What can hang from each mark
z_782: z_417
z_89: z_348 z_679
z_762: z_623 z_672 z_900
z_806: z_417 z_872
z_417: z_782 z_806
z_623: z_762
z_348: z_89 z_762
z_672: z_762
z_679: z_89
z_872: z_806 z_825
z_825: z_672 z_872

Each row was made from one small tree. The marks that hang from a mark follow it in brackets, in the order of their numbers. Every link used is in the known rows. Write each row's tree.
(in the rows, 128 means zero)
Known rows
z_762{z_900}: [132 131 117 133 108 130 110 122 104 114 110 156 119 138 124 139 143 137
 129 131 143 153 104 109 130 132 110 127 148 127 128 109 128 116 108 120
 129 115 120 120 170 126]
z_806{z_417{z_782} z_872{z_825{z_672}}}: [119 142 149 178 124 173 143 149  98 104 125 125 115  99 147  98 122 107
 119 191  94 161  74 187 165 133 102 151 168 121 110 172  86 134 156 145
 130 154 104 124 143 127]
z_679{z_89{z_348{z_762{z_623 z_672 z_900}}}}: [150 134  87  95  97  95 121 153  76 122 103 178  95 133  61 176 166 128
 131 152 126 113  70  90 103 151 124 115 124 132 145 100 177 122 106 129
 143  81 139 142 209 185]
z_762{z_623 z_672 z_900}: [131 147  96  80  78  94 111 144  77 104 110 173  79 143  87 146 135 133
 125 144 130 163  79 111 126 132 114 132 156 124 143  87 142 111 116 153
 128  98 115 149 193 164]
z_782{z_417{z_806{z_872{z_825{z_672{z_762}}}}}}: [145 160 100 165 133 144 139 104  74 164  99 110  77 107 106  93 132  92
 132 173 100 104  95 161 148 130 145 174 159 113 114 154 125  50 129 223
 122 112 106 155 146 177]
z_872{z_806 z_825}: [122 149  47 155 149 146 142  90 115 178 121 125 138 138 167 103 146 127
 142 141 114 132 150 132 129 160 135 150 164 137 150 136 148 100 109 139
 141 137 113 163 119 105]
z_825{z_672{z_762{z_623}} z_872{z_806{z_417}}}: [149 149  75  81 108 155 138 120  64 138 100 151  92 104 110 126 145 117
 140 185  83 145  83 114 136 134  89 186 171 123 147 111 149  94 133 222
 115 145  99 153 187 123]
z_825{z_672 z_872{z_806}}: [130 143  63  96 124 168 142 130 108 166  96 157  99 131 150  91 145 107
 133 176  84 143 114  96 128 140 109 183 158 140 145 101 164 120  96 184
 147 173 110 139 179 109]
z_872{z_806 z_825{z_672{z_762}}}: [134 144  43 161 128 156 143  89  96 217  93 119 141 129 159 108 146 122
 140 154  87 113 122 127 146 161 126 172 175 146 163 151 159  83 114 174
 125 130 105 157 146 123]
z_825{z_672{z_762{z_900}} z_872{z_806{z_417}}}: [133 160  87 111  96 177 122 117  33 140  83 170  94 113 131 128 162 123
 142 186 107 159  53 102 145 132  78 168 194 127 148 113 141  87  89 194
 115 139  93 123 234 120]
z_89{z_348{z_762{z_623 z_672 z_900}} z_679}: [201 130  89 135  97  76  88 126  56 151  84 143  72  99 102 149 163 125
 129 166  95 106  79 106  50 122 122 143 141 138 179 115 144 140 100 135
 154  79 113 133 207 181]
z_679{z_89{z_348}}: [131 143  99 116 141 140 131 156 154 126 133 122 159 118 101 135 144 116
 127 146 128 123 103 110 122 146 136 113  85 135 148 108 165 156 108 125
 144 136 159 121 134 133]
z_417{z_782 z_806{z_872{z_825{z_672}}}}: [143 152  88 190 125 148 157 123  98 122 122 138 105 116 146  77 122  85
 120 163 100 142  88 154 161 135  93 189 157 119 117 143 111 112 132 179
 151 131  73 120 138 144]
z_417{z_782 z_806{z_872{z_825}}}: [134 148  83 192 139 134 146 113 102 107 143 126 116 105 146  88 121  92
 130 153 135 138 108 171 163 133  92 174 152 107 124 139 100 111 140 165
 146 111  73 125 112 142]
z_679{z_89{z_348{z_762{z_623}}}}: [166 114 103 106 135 111 139 135 128 139 121 138 127 123  71 168 158 122
 132 137 124  81 120 103 106 150 128 122  96 129 139 124 175 134 143 121
 137  99 144 140 145 156]
z_348{z_89{z_679} z_762{z_623 z_672 z_900}}: [162 110 112 136  88  74 108 129  34 135  98 149  68 113  98 187 148 146
 171 158 106 119  91  89  65 121 144 130 133 141 172 136 182 100 119  74
 146  61 113 171 190 201]
z_872{z_825}: [129 145  98 176 139 136 141 121 140 157 119 117 142 130 143 112 136 122
 129 145 126 119 140 148 136 143 124 133 147 132 153 149 133 106 129 125
 134 126 143 163 112 111]
z_872{z_806{z_417{z_782}} z_825{z_672{z_762{z_623}}}}: [157 131  83 140 103 158 142  96  30 165 123 122 140 113 123 127 136 117
 144 136  73 138  92 145 160 173  78 173 170 121 147 154 125 107 156 183
 117 126  68 168 152 129]
z_806{z_417 z_872{z_825{z_672{z_762}}}}: [113 162 123 184 129 155 144 127 115 141  97 111 111  93 138 115 132 119
 123 214 108 125  83 187 157 119 131 151 189 129 126 179  99  82 147 166
 113 125 127 127 142 134]
z_89{z_348}: [160 134 105 118 134 122 122 126 149 136 125 115 144 113 122 105 139 117
 118 146 120 116 110 129 105 122 118 132 106 125 144 118 119 162 108 146
 139 128 132 113 141 125]
z_762{z_672}: [108 145 123 108 114 105 126 152 107 129 122 142 100 133 121 128 120 125
 126 139 116 138 103 132 128 126 138 125 138 138 130 121 135 119 115 142
 133 120 128 136 152 158]
z_623{z_762{z_672 z_900}}: [119 132 125 141  87 113 108 164  63  92  91 176  75 134 105 137 155 142
 141 123 138 126  76 118 146 132 113 117 188 128 170 111 162 108 112 154
 124  92 115  99 197 165]
z_825{z_872}: [120 143 106 121 133 147 133 161 137 131 114 147 117 118 121 108 145 107
 130 169 122 131 128 130 140 122 104 151 136 126 148 110 140 120 130 159
 132 145 145 135 150 116]
z_872{z_806{z_417} z_825{z_672}}: [129 154  96 147 124 162 147  97  77 151 106 123 123 133 165 105 145 128
 135 161  73 149  97 134 126 157 131 140 175 143 130 149 134  98 100 146
 138 157 107 176 149  99]
z_672{z_762{z_623 z_900}}: [154 128  89 115  94 111 109 112  81 134 110 155 118 122  87 157 138 137
 134 128 153 128 104 114 143 135  97 149 156 114 148 112 135  99 142 165
 105  79 106 127 169 151]
z_348{z_89{z_679} z_762{z_672}}: [136 106 138 161 123  90 123 131  68 157 110 112  90 100 130 169 141 139
 175 148  92  89 112 110  69 112 172 117 116 151 170 167 175 111 119  61
 150  88 133 159 152 201]
z_782{z_417{z_806{z_872{z_825{z_672{z_762{z_623}}}}}}}: [163 157  78 138 120 131 143 100  69 152 103 117  66 109  81 104 128  92
 130 174  93 104  98 153 143 137 135 181 160 104 118 137 131  46 154 245
 119 102 101 174 137 180]
z_806{z_417{z_782} z_872{z_825}}: [107 140 143 181 138 156 135 141  99  90 141 116 126  91 144 106 130 114
 127 179 134 157 100 201 167 129  99 139 157 107 120 174  78 124 165 135
 126 130 105 128 117 124]

Write each row's tree
[133 137 110 124 107 117 121 156  80 129 100 169 113 138  97 166 172 127
 136 151 133 108  63  98 111 146 125 101 131 138 138 121 169 126  82 105
 145  93 145 123 213 182]
z_679{z_89{z_348{z_762{z_672 z_900}}}}
[130 147  51 149 130 157 150  94 112 188  98 127 126 144 167  94 144 121
 132 152  80 134 126 116 129 164 133 164 166 153 148 136 151 106  97 150
 146 156 110 169 146 103]
z_872{z_806 z_825{z_672}}
[139 140  83 186 100 153 127 115  89 189  78 141 133 136 127 124 151 124
 130 158 114 124  92 125 152 152 100 154 179 139 159 143 139  83 115 152
 118 110 127 139 183 132]
z_872{z_825{z_672{z_762{z_900}}}}
[135 122 136 114 115 156 124 105  44  94 152 130 143 116 152 132 133 132
 149 112 113 166  99 130 141 147  90 132 137 115 117 139 110 153 130 133
 129 143  72 125 138 120]
z_872{z_806{z_417{z_782}}}
[130 157  87 161 122 161 142  84  65 182 102 114 134 118 154 121 149 133
 142 160  80 125  93 143 137 153 123 147 187 139 145 165 133  81 112 161
 117 133 105 158 155 120]
z_872{z_806{z_417} z_825{z_672{z_762}}}
[142 162 109 151 131 149 141 112  87 131 105 120  68 125 119  78 134  93
 127 174  90 131  96 154 129 133 148 164 148 114 104 141 123  70 121 199
 142 140 111 169 141 156]
z_782{z_417{z_806{z_872{z_825{z_672}}}}}
[165  95 137 188 113 114 108 107  66 141 100 125 105 106 132 183 159 146
 173 142 123 102 109  85  68 121 143 125 123 142 165 159 168 110 112  39
 139  81 120 139 168 166]
z_348{z_89{z_679} z_762{z_900}}
[118 139 142 188 118 172 141 136  83 134 118 113 128  86 135 112 123 107
 125 191 102 138  77 191 183 133 101 157 178 117 129 188  89 115 166 170
 108 128 101 110 145 144]
z_806{z_417{z_782} z_872{z_825{z_672{z_762}}}}
[140  96 123  99 107  72 149 125  80 134 124 146  89 127  80 172 132 133
 163 139 113  90 118 111  98 129 149 119 123 132 140 148 164  90 143 100
 134  74 126 185 162 201]
z_348{z_89 z_762{z_623 z_672}}
[115 131 174 136 128 147 126 150  90  65 152 132 113  89 128 123 116 121
 125 160 135 162  85 177 159 113 102 134 145 102  97 151  77 151 161 139
 119 134  93  90 131 142]
z_806{z_417{z_782} z_872}
[219 112 101 155 110  96  88 105  78 144  88 131  98  94 108 148 163 133
 128 151 109  97 105  98  50 124 110 150 131 128 175 121 144 152 114 119
 146  84 107 120 177 153]
z_89{z_348{z_762{z_623 z_900}} z_679}
[137 137 114 146 130 123 134 116  89  77 153 140 105 103 137 105 112  99
 124 139 134 148  95 150 155 117  95 168 140 103 103 124  98 135 137 171
 141 110  61  86 130 155]
z_417{z_782 z_806{z_872}}
[132 137 114 156 114 178 144 106  48 144 126 126 145 127 164 105 139 119
 139 142  74 158  91 141 147 167  91 155 159 131 132 155 123 133 124 147
 136 163  80 157 153 110]
z_872{z_806{z_417{z_782}} z_825{z_672}}
[135 134 121 100 109 185 138 144  47 115 125 157 119 109 146 101 141 103
 138 162  75 168  74 122 149 146  65 172 154 123 131 120 128 150 122 179
 136 182  86 131 187 110]
z_825{z_672 z_872{z_806{z_417{z_782}}}}
[200 114 115 180 119 113  89 113  84 156  84 125 107  96 139 143 171 130
 129 151 113  93 101 101  54 116 121 137 128 136 172 142 135 155  93  95
 149  97 116 101 184 146]
z_89{z_348{z_762{z_900}} z_679}
[196 123 102 127 114  68 103 131  81 166  98 117  80  88 110 140 150 122
 126 162  77  79 106 123  51 119 140 144 126 140 175 134 149 148 118 142
 158  91 123 139 161 182]
z_89{z_348{z_762{z_623 z_672}} z_679}
[127 139 101 130 115 160 141 156 120 176  90 146 116 108 113 113 136 102
 127 177  99 108 102 121 158 123  96 176 153 131 158 129 152 101 133 194
 116 144 139 119 176 138]
z_825{z_672{z_762} z_872}
[134 154  97 108 113 173 139 122  64 152  98 140 106 106 134 118 152 115
 144 185  83 134  79 119 144 130  95 172 177 130 144 130 146 100 110 200
 115 154 106 134 191 122]
z_825{z_672{z_762} z_872{z_806{z_417}}}
[131 130 110 112 106 186 136 134  36 146 115 143 127  97 134 116 142 103
 146 160  80 146  72 125 168 145  62 180 165 119 144 134 131 127 133 197
 116 159  79 120 189 129]
z_825{z_672{z_762} z_872{z_806{z_417{z_782}}}}
[116 153  95 175 139 156 149 137 153 150  99 126  94 118 150  87 129 105
 111 202 102 136 111 162 145 126 138 162 175 138 129 151 123 109 130 158
 139 147 131 127 134 125]
z_806{z_872{z_825{z_672}}}
[134 160 104 157 145 130 136 107  96 118 123 112  80 112 116  87 131  98
 133 161 129 124 125 166 132 131 148 150 141 100 109 143 116  63 124 191
 139 118 111 171 116 160]
z_782{z_417{z_806{z_872{z_825}}}}
[162 156  55 135  89 156 130  78  33 157  90 148 108 126 122 138 156 139
 141 167  97 151  69 120 138 160  94 161 198 129 154 130 138  73 114 173
 112 110  85 180 191 119]
z_872{z_806{z_417} z_825{z_672{z_762{z_623 z_900}}}}
[122 136 115 109 120 169 129 136  53  99 139 148 129  97 142 110 143 111
 147 151 112 164 103 133 151 142  67 161 144 111 136 120 123 140 131 168
 132 162  87 134 162 113]
z_825{z_872{z_806{z_417{z_782}}}}
[124 137 106 161 130 165 137  98  58 127 145 117 156 121 160 110 143 126
 145 124 114 158 115 155 151 163  92 138 150 120 138 156 111 128 130 124
 132 141  84 159 128 110]
z_872{z_806{z_417{z_782}} z_825}
[138 159  77 162  97 167 127  79  35 170  87 140 121 129 151 129 162 135
 139 164  99 148  66 126 143 153 105 149 205 139 148 153 133  74  90 155
 117 120  95 153 194 116]
z_872{z_806{z_417} z_825{z_672{z_762{z_900}}}}
[137 137 105 117  81 186 118 131   4 134 100 175 119 105 129 124 156 108
 149 165  99 171  48 110 167 146  47 180 180 116 150 121 130 117 109 194
 119 143  68 110 232 123]
z_825{z_672{z_762{z_900}} z_872{z_806{z_417{z_782}}}}
[165 145  63 170 114 127 153 115  74 145 122 135 102  99 112 102 113  88
 127 163 107 124  88 159 172 140  77 208 166 109 135 143 114  88 170 216
 128  93  62 129 136 166]
z_417{z_782 z_806{z_872{z_825{z_672{z_762{z_623}}}}}}
[116 164 133 170 129 162 147 136 124 111 104 121  94 108 142  99 129 117
 117 214  95 150  81 179 139 120 138 141 177 135 109 169 103 104 135 152
 129 148 131 138 142 118]
z_806{z_417 z_872{z_825{z_672}}}
[175  90 126 152 127  85 125 107  86 141 120 107 104  95 107 179 143 143
 168 136 103  86 146 101  62 121 154 139 101 136 169 159 173 114 155  63
 139  85 119 166 126 174]
z_348{z_89{z_679} z_762{z_623}}
[177 104 118 150 112 122 111 104  95 139  98 153 119 130 122 136 169 130
 120 144 129  88 102 108  89 126 105 127 140 126 135 135 121 137  98 116
 135  92 117 106 197 146]
z_89{z_348{z_762{z_900}}}
[127 157  86 152 142 153 139  89  85 133 125 118 131 125 160 114 148 134
 143 151 110 146 114 149 124 152 125 126 168 131 140 152 123 100 109 131
 136 138 111 178 124 101]
z_872{z_806{z_417} z_825}
[157 124 106 107  99 120 135 123 106 164 106 128 114 121  92 142 121 122
 125 140  92 110 108 115 141 132 115 163 144 130 135 125 143 112 154 178
 111 114 116 136 152 150]
z_825{z_672{z_762{z_623}}}
[146 132 100  86 124  93 137 158 110 139 118 150 102 125  72 166 154 121
 130 149 110  88  92 111 108 149 136 116 109 136 142 122 178 129 129 136
 146  95 146 149 167 187]
z_679{z_89{z_348{z_762{z_623 z_672}}}}
[104 161 127 177 147 148 139 124 135 100 124 117 105 100 145 110 136 125
 124 203 139 148 106 194 143 116 137 129 172 121 123 166  95 101 144 139
 125 127 131 143 114 122]
z_806{z_417 z_872{z_825}}
[130 144  54 112 123 166 139 121  97 194  87 146 112 113 138 105 146 109
 138 174  87 119 107 104 150 136 105 194 169 138 159 118 168 102 109 206
 127 152 105 123 182 131]
z_825{z_672{z_762} z_872{z_806}}
[149 133  87  98 110 140 137 155 114 165  93 150 103 110  85 121 137 105
 124 183  91 117 110 112 153 129  92 186 150 124 160 109 156  98 156 222
 115 132 129 141 171 138]
z_825{z_672{z_762{z_623}} z_872}
